Known rows, with every step that occurs:
sonove/vofez/vunuk/vogi/lotulu: 16	26	11	1	-15	9	-8	8	-5	-10	3	0	20	6	6	-16	-2	-12	14	-6	-3	-16	12	-18	-8	1	-6	11	-12	-4	-19	8	4	-12	4	-2	-11	-4	3	12	-4	-7	-11	-9	-3	-15	-2	-17	-2	2	-6	-10	-9	3	-9	16	12	-15	14	-28	-21	17	-3	-8	4	-11
sonove/vogi/vunuk/vofez/lotulu: 7	10	18	11	-7	11	-17	3	-10	-11	-3	-14	-20	7	-4	-13	-3	10	-16	9	-2	-22	-11	-5	-2	-10	-10	2	5	9	-3	-13	19	-8	-10	0	3	11	-1	9	-2	19	-2	16	27	-6	-5	-5	-10	10	-9	-18	-20	-25	6	20	-7	-2	3	-15	8	11	-1	-8	-1	-17
vunuk/fibu: -8	-5	9	6	-1	1	13	18	9	-11	9	-7	-18	10	-5	-10	-5	3	-11	8	-8	-31	-7	15	0	3	-13	-10	-12	-15	-13	-13	-18	-7	-7	-20	17	11	-12	18	24	-4	-4	20	4	-15	-10	5	-23	5	-20	-2	-22	-4	1	12	13	-20	9	-11	-14	6	28	9	7	-26
fibu/sonove/vogi/vunuk: -1	6	1	-13	-14	9	-24	-8	-3	-1	-7	-24	-18	34	11	1	-8	17	-13	3	-21	-13	1	-13	6	13	7	-5	8	9	-17	-8	6	-3	-7	7	7	13	-3	0	-5	25	6	2	4	-7	-11	-10	4	-1	-17	10	-26	-2	12	14	4	-4	5	-12	14	-5	-11	0	-10	-2
fibu/lotulu/vogi: -11	1	-3	-16	12	-1	-24	11	-10	-1	-3	-4	-5	14	7	1	-4	9	18	-7	-17	8	13	5	2	12	-3	-11	13	4	-15	-8	-9	7	5	9	30	11	-27	11	4	2	-2	20	0	-10	1	-11	3	-1	-6	8	-28	-3	-7	2	5	-8	4	-1	5	1	-8	4	1	-5
fibu/sonove/vogi: 2	6	-3	-13	-11	6	-18	-7	7	-1	-2	-18	-12	32	17	2	-16	17	-10	-2	-27	-16	4	-10	10	22	6	-11	6	9	-19	-8	-2	2	-9	2	8	14	-3	1	7	18	1	3	4	-9	-13	-6	7	-2	-25	16	-29	1	12	11	11	0	-1	-13	9	-11	-9	8	-10	-4
fibu/sonove/vofez/vunuk/vogi/lotulu: 9	14	-5	-11	-19	6	-20	-8	-1	0	-9	-15	8	26	18	-4	-1	0	-3	-12	-20	-13	11	-17	7	15	6	6	-5	2	-26	3	-2	0	1	2	-1	-2	0	2	-9	7	-2	-8	-12	-9	-8	-16	11	0	-14	10	-18	18	-5	11	17	-10	8	-18	-10	1	-13	-9	-1	0
fibu/sonove/vofez/vunuk/vogi: 8	13	-8	-11	-18	9	-20	-8	5	-4	-1	-18	10	26	19	-4	-2	4	2	-8	-18	-17	14	-15	4	21	6	3	-10	-2	-20	4	0	-2	2	5	2	2	2	5	-5	8	-4	-10	-12	-12	-3	-8	9	4	-18	9	-13	22	-4	12	20	-15	9	-14	-14	-4	-8	-4	-1	0
vogi/sonove/fibu/vunuk/vofez/lotulu: -8	2	1	3	17	4	-3	23	-12	0	-3	-17	-1	20	-1	-13	7	-7	9	-17	-13	-19	-4	-1	11	4	-1	4	3	3	-10	-2	-16	-7	4	-8	12	-2	-1	5	8	11	-12	22	8	-12	-33	-1	1	-10	-8	-18	-7	-13	24	1	13	18	9	-11	12	1	-11	-4	14	-20
sonove/vogi: 7	12	15	3	-2	7	-3	11	5	-5	11	-3	-11	15	4	-6	-15	10	-1	8	-11	-17	-1	-9	2	8	-8	-13	5	9	-13	-8	7	-4	-7	-2	0	17	-2	9	16	11	-3	7	20	-13	-12	-7	-8	1	-21	-1	-27	-23	16	13	2	2	4	-18	9	2	-2	9	-8	-17
sonove/vofez: 5	22	14	5	-1	9	-8	15	8	-4	14	-9	15	8	1	-5	-12	0	18	0	-9	-21	5	-9	-12	15	-11	-5	-9	2	-19	0	13	-9	7	-14	8	4	5	26	10	-3	-7	-8	3	-14	-10	-11	-5	-10	-22	-19	-23	-10	12	9	6	-17	14	-9	-5	9	-2	9	14	-7
vofez/vunuk: -2	16	-2	-16	-10	21	9	20	6	-8	27	-1	11	25	4	-20	-8	6	14	1	-16	-1	12	-20	-6	1	13	3	-17	-7	-11	-10	-14	-20	-6	13	6	2	-5	20	14	-7	0	10	-6	-10	9	-7	-7	0	-16	7	-6	1	-4	14	21	-6	12	-22	-28	7	0	2	-4	-13
vogi/sonove/vofez/vunuk/fibu/lotulu: -5	5	2	0	6	7	-3	20	-12	4	-7	-11	7	19	1	-14	13	-14	19	-4	-17	-14	-8	-3	8	-6	-2	4	-8	5	-32	-4	-16	-2	10	-5	3	-10	11	0	-2	-3	1	2	-4	-26	-20	-22	7	-4	0	-15	-22	-1	7	13	10	0	7	-18	-11	10	-13	-4	20	-13
vunuk/fibu/lotulu/vogi: -9	-12	1	0	6	-6	-6	15	-7	-14	-9	-2	-22	4	1	-6	5	0	-4	2	-12	-17	-4	20	5	3	-15	-11	0	-8	-18	-10	-21	7	1	-14	23	11	-25	7	9	-5	-1	24	2	-15	-3	-6	-12	12	-7	3	-27	5	-11	14	3	-18	0	-5	-2	2	17	3	4	-18
vofez/lotulu/vogi/vunuk: -6	22	6	-3	-10	3	-31	18	-8	0	5	-18	-1	3	-8	-2	-10	8	10	12	-5	-3	11	3	-12	-1	-1	-1	-3	5	3	-8	-3	-25	0	14	13	16	-13	14	2	4	-19	22	5	-11	-3	6	0	3	-3	-4	-24	-14	-13	-9	-1	-25	18	-12	-24	13	-8	-9	-8	-16
vofez/sonove/fibu: -4	8	4	8	12	5	-13	16	23	1	21	-7	25	14	8	-17	-14	11	20	8	-2	6	15	-11	-5	33	3	-3	-2	5	4	-2	-7	-22	-2	-9	10	14	-13	6	18	22	0	34	-3	-6	2	19	3	-2	-36	8	-14	-18	20	8	19	1	30	-1	8	-3	-6	8	-12	-23
lotulu/vogi/vunuk: -6	11	5	-12	-3	11	-20	5	-18	-12	13	-11	-26	19	-11	-1	-11	13	12	5	-2	-3	3	-2	-20	-5	-3	-4	-8	5	-2	0	2	-12	-6	16	8	10	-12	9	-5	0	-10	14	4	-12	-13	-6	-21	-17	5	14	-17	-28	11	-1	2	-20	16	-11	-7	22	2	-2	-12	-12
fibu/vunuk/vogi/lotulu/vofez: -4	5	-10	-19	8	8	3	-9	-26	-17	-7	3	-14	41	4	-1	5	9	-11	-21	6	-15	23	-13	5	-11	0	12	7	-15	2	2	12	5	14	0	11	9	-26	13	9	-1	-21	11	-12	-6	-10	-15	-12	-10	-10	8	-10	-2	-2	-7	27	6	2	-32	8	15	7	-10	-1	-16
sonove/vogi/lotulu: 9	17	19	4	-6	2	-3	8	-11	0	-1	2	-19	14	0	-1	-17	2	-8	5	-11	-8	0	-16	8	-9	-9	-6	15	15	-20	-11	8	-4	-8	-4	-10	8	-4	5	6	9	-3	10	19	-9	-17	-16	-2	-7	-4	-1	-35	-30	10	9	-4	6	4	-25	12	13	-11	4	-12	-21
lotulu/vogi/vunuk/fibu/sonove/vofez: -2	6	5	-3	-7	9	-27	-2	-21	-17	-7	-20	-28	10	-6	0	-2	3	1	7	-2	-13	-6	3	-17	-3	-8	-7	-12	4	-10	2	1	-4	-4	7	4	10	-11	-1	-11	-1	-8	7	1	-15	-17	-10	-17	-8	8	10	-19	-13	8	6	-3	-28	14	-11	-6	20	4	-6	-10	-11
lotulu/vofez/sonove/vogi/vunuk/fibu: -1	-11	0	4	1	4	-28	-4	-1	-7	-1	-2	9	28	-5	-5	-4	17	-3	22	12	-8	0	1	1	0	-7	-3	-6	-5	0	-7	8	-4	13	1	0	18	-9	7	23	15	1	12	-7	-9	16	-5	0	-7	-9	8	-26	-11	30	0	14	1	5	-22	7	9	-1	-8	-1	-26
lotulu/vofez/vunuk/vogi/sonove: -2	-4	-7	-13	-2	3	-14	3	-8	-10	11	2	17	37	-2	-8	2	5	6	0	-2	-14	7	2	6	-9	-3	12	-19	-15	-1	0	-8	-2	15	15	-5	1	-4	15	19	-1	-7	-3	-13	-10	15	-10	-8	-10	6	11	-10	4	20	0	31	5	-4	-36	-23	9	5	-14	9	-24
lotulu/vogi: -5	9	2	-12	2	6	-14	9	-4	-7	16	-4	-15	17	-2	6	-16	10	17	-3	-10	-6	4	4	-17	7	-7	-13	-10	6	-5	-1	-5	-7	-3	8	10	13	-16	13	13	-10	-16	17	3	-14	-11	-2	-17	-18	-6	22	-23	-23	14	-4	11	-14	10	-9	-13	12	4	9	-10	-17
fibu/sonove: -6	2	-6	-17	-8	7	-13	-3	10	5	9	-21	-8	36	14	3	-11	20	-6	-9	-27	-9	10	-2	4	25	9	-8	0	-1	-18	-11	-12	-1	-3	4	22	8	-7	14	10	11	1	7	-9	-4	-8	1	0	-7	-25	17	-25	6	9	3	18	-12	7	-6	1	-12	1	8	1	-2
fibu/lotulu: -12	1	0	-14	10	2	-9	15	-1	2	4	-4	2	20	7	-6	-3	11	11	-9	-19	5	14	-1	9	16	2	-8	14	-1	-20	-15	-10	3	7	1	38	7	-21	20	11	10	7	21	2	-4	6	-6	2	4	-19	-6	-30	1	-10	7	10	-1	5	-2	10	-4	-4	9	6	-6

Rows:
0	10	9	2	0	-5	-18	5	-12	6	0	3	6	23	-8	3	-13	5	0	-1	-1	6	10	-11	9	-9	-10	0	10	1	-8	-6	-4	-8	12	-5	-5	1	-14	8	20	5	-3	16	-7	-2	0	-8	5	-25	8	9	-31	-21	20	-9	10	7	14	-22	8	13	-13	-8	1	-26 | vogi/lotulu/vofez/sonove/fibu
5	-8	-9	-6	-14	4	-18	1	-6	-17	-4	-3	9	29	1	-3	1	7	-10	10	-5	-19	-1	-2	10	-6	-5	-2	-15	-12	-10	-6	-8	2	8	5	-8	10	-8	13	23	0	4	-7	-13	-7	16	-17	-1	-3	-1	9	-15	12	19	4	16	0	-7	-29	-12	0	4	-10	3	-18 | lotulu/vofez/vunuk/fibu/sonove/vogi
-1	-6	-5	-6	-9	4	-8	11	-4	-19	8	0	13	26	-5	-6	-1	5	0	9	-3	-18	2	3	1	-9	-7	0	-20	-19	-5	-8	-11	-4	10	5	-1	5	-7	23	27	-7	-1	-4	-14	-10	19	-10	-10	-8	1	6	-12	9	15	1	20	-4	-4	-30	-21	3	11	-5	12	-21 | lotulu/vofez/vunuk/fibu
-1	6	-3	-7	-13	15	14	21	3	-17	13	0	1	16	4	-20	1	-2	0	9	-15	-14	-2	-8	-5	-4	4	0	-23	-14	-14	-8	-24	-17	-8	-1	4	3	-8	16	14	-12	1	15	-4	-14	8	-5	-11	10	-15	7	-9	9	-11	17	17	-11	9	-24	-34	8	15	1	-4	-18 | vofez/vunuk/fibu
-5	10	10	2	-15	10	-22	6	-9	-11	-9	-28	-17	12	-10	-11	7	6	-18	12	-2	-22	-4	1	-5	-6	-3	2	-7	-6	-14	-8	1	-16	-3	-4	14	6	-7	11	-12	13	4	8	-2	-9	-10	-6	-9	10	-6	-17	-22	2	-9	13	0	-28	15	-11	-6	14	5	-9	2	-9 | vogi/vunuk/fibu/sonove/vofez/lotulu
-9	0	1	-11	15	-3	-26	10	-20	4	-12	-8	-4	13	8	0	5	-2	25	-10	-17	4	5	5	6	7	-4	-5	12	10	-26	-4	-10	12	14	7	24	4	-15	2	-2	0	-1	14	1	-16	-10	-20	8	-4	1	1	-29	-5	0	4	3	-2	1	-4	9	5	-17	-1	9	-7 | fibu/lotulu/vogi/sonove/vofez
2	16	-3	-6	-18	2	-31	0	10	7	-7	-24	13	17	17	4	-6	8	2	-5	-21	-16	11	-7	2	27	3	-7	-1	4	-23	-5	0	-4	5	0	14	9	1	13	2	9	-5	-7	-10	-8	-7	-5	18	1	-24	-3	-28	16	-3	0	10	-17	11	-6	-7	-10	-17	2	5	3 | fibu/sonove/vofez/lotulu
2	6	18	6	-5	7	-12	8	-15	-15	-9	-11	-27	10	-4	-10	0	4	-14	19	-4	-19	-9	-6	4	-12	-10	-6	8	6	-16	-10	9	-2	-8	-4	3	14	-11	1	-5	21	7	11	20	-11	-9	-13	-13	15	-8	-14	-27	-17	1	25	-10	-5	3	-18	18	9	-1	-1	-7	-16 | sonove/vogi/vunuk/fibu/lotulu
-5	1	5	2	6	8	-21	2	3	0	-5	-6	0	18	7	-15	2	14	1	22	3	5	4	-11	-1	6	5	-4	6	7	-4	-11	6	-13	0	-4	8	19	-13	-9	4	25	8	33	3	-11	8	3	8	12	-27	6	-28	-14	0	16	4	-5	18	-11	13	8	-7	-5	-18	-21 | vofez/sonove/vogi/vunuk/fibu/lotulu
-8	4	7	-5	-4	10	-17	8	-17	-18	3	-14	-31	12	-15	-1	-6	5	1	8	-1	-10	-5	7	-17	-9	-7	-6	-11	1	-5	-3	-3	-9	-6	7	8	12	-15	5	-4	-2	-9	19	4	-15	-14	-5	-25	-8	7	13	-19	-22	7	4	-1	-26	13	-10	-9	24	11	-2	-11	-17 | lotulu/vogi/vunuk/fibu
-8	0	-1	-11	10	3	-10	10	-16	3	10	-6	-19	25	-6	4	-8	2	22	-4	-16	-4	-4	8	-7	0	-3	-7	-10	11	-12	-3	-13	-2	0	11	5	6	-5	0	8	-7	-14	18	4	-22	-28	-8	-13	-26	6	17	-26	-30	23	-7	10	-9	10	-13	-12	17	-5	2	-1	-21 | lotulu/vogi/sonove
1	-2	1	12	1	3	-17	2	4	-5	3	-8	-10	-2	1	-9	-6	8	-9	-11	-6	-24	-11	21	-10	4	-11	5	-9	-4	10	-13	3	-5	-1	-4	22	6	-7	29	23	-9	-23	34	18	-9	7	10	-8	2	-10	-10	-9	-11	2	1	7	-12	4	-1	-21	8	12	-12	16	-20 | vunuk/vofez/lotulu/vogi
-6	-2	-9	-10	10	17	3	5	-10	-14	-6	-7	-10	24	8	-6	3	15	-11	-22	-3	-25	8	-6	-7	-2	5	9	0	-14	10	-13	13	-5	7	-6	31	12	-20	31	23	-10	-21	30	3	-3	0	-6	-4	-4	-29	-11	-4	2	-5	-7	18	6	1	-11	2	3	7	-6	14	-5 | fibu/vunuk/vofez/lotulu
4	6	-3	-9	-21	10	1	9	-5	-12	-5	-4	-7	18	8	-15	1	-5	-14	7	-21	-11	-2	-14	10	-8	4	0	-11	-6	-23	-10	-21	-9	-13	3	-10	0	-8	-2	6	-3	2	9	-4	-12	-2	-15	0	12	-7	13	-15	14	-13	20	12	-6	3	-28	-20	4	3	-9	-11	-15 | vofez/vunuk/fibu/sonove/vogi/lotulu
1	2	1	3	-1	-5	-12	-13	-10	-1	6	9	-3	25	-1	-7	0	3	-9	-8	8	-13	15	6	12	-6	-12	18	0	-11	-1	3	-2	-1	10	1	-1	2	-18	4	9	11	-14	17	-6	-6	3	4	-10	-4	0	15	-22	-16	1	0	25	-8	10	-31	-10	22	15	-16	-2	-33 | vunuk/vogi/lotulu/vofez/sonove
-7	1	3	-8	-7	9	-24	0	-20	-16	-2	-17	-32	18	-9	2	-4	8	-2	6	-6	-10	-5	5	-14	-4	-4	-7	-13	0	-5	-2	-5	-7	-8	10	7	11	-16	0	-9	1	-7	13	1	-15	-16	-6	-20	-10	7	16	-19	-17	6	3	0	-26	14	-9	-8	21	9	-5	-13	-14 | lotulu/vogi/vunuk/fibu/sonove
-6	13	0	-3	-17	0	-32	11	-9	-4	-7	-21	-8	1	-3	1	-4	6	-1	13	-8	-12	6	7	-6	2	-1	-4	-2	3	-1	-8	-8	-18	-2	10	14	15	-14	8	-1	6	-15	19	2	-12	-7	7	3	10	-3	-1	-26	-1	-16	-5	-1	-26	15	-12	-21	9	-6	-9	-9	-14 | vofez/lotulu/vogi/vunuk/fibu/sonove
1	13	-6	-12	-10	15	5	8	3	-14	24	3	10	25	8	-25	2	-1	7	-5	-6	-14	15	-11	-5	0	8	16	-21	-15	-4	3	-14	-15	-6	13	2	2	-10	12	6	-1	-8	10	-6	-11	11	2	-15	11	-17	11	-2	4	-13	20	27	-10	9	-28	-34	12	13	-5	-6	-20 | vofez/vunuk/vogi
12	23	9	3	-12	12	-8	10	1	-14	11	-4	24	6	8	-18	1	-9	18	-2	-3	-22	12	-15	-12	9	-5	8	-17	-5	-15	9	6	-11	5	-2	-5	0	1	14	0	-1	-9	-10	-2	-16	3	-12	-5	7	-14	-10	-7	6	-6	18	15	-15	15	-22	-24	14	-2	-6	7	-10 | sonove/vofez/vunuk/vogi
3	8	5	2	7	-5	-23	27	-1	-13	5	-5	26	5	3	-13	-5	0	18	-2	-8	-6	15	-7	13	22	-10	-5	10	-3	-10	4	-16	-1	2	-4	11	6	-17	13	9	20	7	10	1	0	1	-1	5	4	-6	-11	-7	3	16	13	8	15	8	-8	21	-12	-12	4	5	-11 | sonove/fibu/lotulu/vofez/vunuk
-3	-6	0	-1	1	5	-33	-6	-1	-5	7	-1	13	32	-3	-1	-7	21	4	19	6	-3	5	-6	-1	1	-3	-4	-5	-2	3	-8	12	-7	15	5	-2	16	-7	9	21	17	2	11	-8	-7	16	-5	2	-12	-11	10	-24	-16	34	-4	15	2	6	-20	9	8	-7	-8	-2	-22 | lotulu/vofez/sonove/vogi/vunuk
-1	8	2	-7	1	8	-15	10	-15	-3	3	-8	-6	16	-3	0	-3	-8	29	-2	-13	-4	-3	0	-9	-2	-4	-5	-12	12	-17	5	-10	-3	4	9	-6	1	3	-3	-2	-13	-14	4	0	-24	-23	-18	-3	-21	8	11	-16	-19	19	0	5	-6	12	-16	-16	18	-12	-6	1	-16 | lotulu/vogi/sonove/vofez/vunuk
-12	-15	-1	2	10	-6	-7	14	-11	-9	-16	-4	-22	7	0	-4	11	-5	-4	2	-12	-19	-9	22	10	-2	-13	-9	1	-5	-22	-9	-25	9	3	-12	23	8	-19	0	7	-2	0	25	3	-19	-13	-9	-8	9	-3	3	-29	3	-6	10	4	-13	0	-7	-2	4	12	2	7	-21 | vunuk/fibu/lotulu/vogi/sonove
-5	-3	0	-4	15	3	-13	9	-21	-9	-2	-10	-19	16	-4	-1	-2	-6	15	-15	-12	-14	-5	6	-6	2	-7	-4	-3	7	-4	4	-9	3	1	1	3	3	-7	-2	3	-3	-21	22	8	-17	-33	-7	-9	-23	4	11	-7	-25	31	-2	10	6	12	-11	5	15	-5	-3	1	-18 | lotulu/vogi/sonove/fibu/vunuk/vofez
1	-1	-2	7	-14	-3	-18	3	6	-10	-16	-18	-11	2	7	1	3	-1	-14	8	-11	-31	-4	15	4	14	-12	-9	-9	-4	-20	-5	-12	0	-2	-14	8	13	-8	5	7	0	-11	6	-3	-14	-15	-4	0	12	-14	2	-26	16	-9	8	6	-28	7	-9	-13	-2	9	0	4	-12 | vunuk/fibu/sonove/vofez/lotulu/vogi
-5	2	2	-2	4	11	-25	-5	-16	-11	6	-11	-24	14	-8	-3	-5	11	3	-1	3	-2	-4	3	-24	-6	-4	0	-12	2	6	-3	8	-9	-3	13	13	8	-13	8	1	-1	-12	28	8	-11	-1	3	-19	-13	2	13	-9	-28	14	2	3	-18	16	-6	-7	25	5	-12	-6	-16 | lotulu/vogi/vunuk/vofez/sonove
2	-10	3	16	8	9	-7	-9	6	1	-1	2	-11	9	4	-16	-4	10	-15	-9	-1	-15	-13	4	-5	1	-7	8	-3	2	2	-14	13	-2	-1	-15	11	3	-5	12	20	4	-9	41	18	-7	12	6	0	-1	-22	-2	-14	-22	14	13	11	3	7	-6	5	11	7	-14	8	-24 | vunuk/vofez/sonove/vogi/lotulu
-1	11	-5	-10	-1	8	-1	12	-10	-11	11	-2	14	22	9	-27	11	-11	12	-8	-9	-9	10	-10	9	1	8	17	-12	-8	-11	4	-24	-7	-3	13	-1	-7	-10	-3	-6	10	-3	14	-2	-11	-1	0	-5	13	-7	6	-1	7	-10	21	24	6	9	-29	-21	8	1	-10	-2	-20 | vofez/vunuk/vogi/sonove/fibu/lotulu
-5	-12	-3	11	15	12	-4	-5	19	-2	14	-5	-5	16	6	-19	-3	18	-7	-11	-3	-15	-9	11	-11	12	-3	9	-14	-7	8	-16	5	-5	2	-11	25	5	-7	24	30	-2	-9	45	10	-8	17	16	-9	-3	-28	0	-7	-16	16	11	19	-4	12	4	-6	7	16	-6	14	-21 | vunuk/vofez/sonove
-10	-6	-10	-14	9	-2	-25	7	-17	-2	-9	1	13	28	5	-7	13	2	12	-7	-13	-1	12	2	18	-1	0	6	6	-7	-16	-7	-13	9	19	15	19	0	-17	8	8	6	5	7	-13	-6	18	-16	10	4	1	-3	-20	15	-1	5	19	8	-9	-20	-3	-2	-6	-12	15	-13 | fibu/lotulu/vofez/vunuk/vogi/sonove
8	30	14	8	-10	2	-21	23	11	0	6	-14	27	-4	2	-6	-11	-1	20	8	-4	-20	13	-7	-10	16	-11	-6	-4	5	-14	-3	9	-16	11	-8	8	10	5	29	10	0	-12	-2	4	-14	-4	-5	8	3	-20	-26	-27	-2	-6	1	3	-22	18	-9	-15	3	-13	1	13	-9 | sonove/vofez/lotulu
